Each row comes from the steps of one path. Every step used is in the known rows, and no mark comes twice. Write the path behind each row, first mark first.
In the rows, 128 means zero.
Known rows
w -> c -> n: [139 102 130 149 135 167 120 163 144 122 144 124 148 137 121 93 117 136 120 98]
z -> w -> g -> s: [130 107 136 110 129 139 148 143 142 125 146 124 138 150 129 110 104 132 137 109]
a -> w -> c -> n: [141 91 130 160 139 175 108 167 157 129 146 133 143 144 130 93 105 136 112 100]
g -> s -> z: [121 107 125 127 122 158 154 132 126 126 126 96 142 153 114 106 107 159 162 97]
c -> w -> g -> s: [131 87 143 116 138 161 136 139 144 117 141 129 134 141 122 85 109 138 130 102]
a -> n -> c: [137 101 135 121 127 154 103 154 149 149 150 127 148 132 134 100 108 144 138 85]
s -> z: [130 116 129 135 136 155 142 137 137 132 133 108 143 142 122 115 103 150 166 111]
s -> g: [128 117 121 121 140 153 126 148 127 129 140 122 152 150 128 102 102 133 154 105]
c -> n -> a -> w -> g -> s: [132 58 135 119 125 170 125 160 152 130 144 132 131 151 111 79 77 155 109 95]
n -> a: [120 110 135 122 146 146 129 145 124 156 144 127 125 143 120 93 84 150 146 106]
a -> w -> z: [125 108 142 145 147 142 121 155 154 120 140 123 132 148 141 100 96 135 138 110]
g -> s -> z -> w -> c: [125 122 122 142 121 153 155 149 131 134 142 102 144 154 132 113 117 131 154 100]
z -> w -> c: [131 135 132 144 144 140 132 155 138 145 155 129 140 146 142 109 113 116 140 111]
z -> w: [125 144 136 129 150 139 138 141 136 144 150 126 136 138 136 118 94 128 144 113]
n -> c: [125 118 138 121 145 157 124 153 129 146 156 130 139 125 127 111 111 139 147 95]
g -> s -> z -> w: [119 133 125 125 128 149 164 137 128 133 135 101 146 149 126 121 96 144 159 104]
a -> n: [140 98 132 129 127 144 108 142 151 140 131 119 144 145 132 95 98 150 139 99]

Which path is each row?
[128 93 137 139 142 169 116 160 145 146 149 134 130 141 120 89 67 153 115 99]  c -> n -> a -> w
[129 90 141 143 138 155 122 172 152 126 149 120 133 142 128 85 72 142 116 98]  c -> n -> a -> w -> z
[147 114 132 125 131 143 150 147 156 132 150 122 147 143 131 123 99 125 160 121]  s -> z -> w -> g
[138 130 125 151 133 151 147 157 143 144 149 114 146 149 137 120 112 123 158 110]  s -> z -> w -> c
[156 79 147 118 132 166 103 159 170 140 161 141 144 123 139 87 110 128 124 85]  a -> n -> c -> w -> g
[136 85 139 113 127 181 147 151 142 126 154 116 140 129 122 99 116 137 146 87]  n -> c -> w -> g -> s -> z
[128 105 119 141 114 171 158 168 131 140 149 103 147 151 119 98 91 139 130 88]  g -> s -> z -> w -> c -> n -> a
[124 122 152 129 153 156 128 165 141 126 162 120 133 121 139 95 112 119 134 92]  n -> c -> w -> z
[134 81 128 116 118 157 151 142 141 116 127 108 141 153 116 102 115 150 161 108]  w -> g -> s -> z
[126 90 132 152 144 158 109 164 140 165 152 140 122 157 132 84 93 136 133 104]  n -> a -> w -> c
[138 106 144 127 139 168 104 153 151 149 157 131 144 123 140 93 102 135 127 81]  a -> n -> c -> w
[139 102 148 132 133 154 108 165 161 130 156 119 144 124 148 86 106 127 127 78]  a -> n -> c -> w -> z
[129 89 147 107 137 172 134 154 139 129 158 131 135 126 124 88 116 132 130 89]  n -> c -> w -> g -> s
[139 53 127 125 112 179 137 159 154 127 142 118 141 153 108 89 76 161 126 96]  c -> n -> a -> w -> g -> s -> z
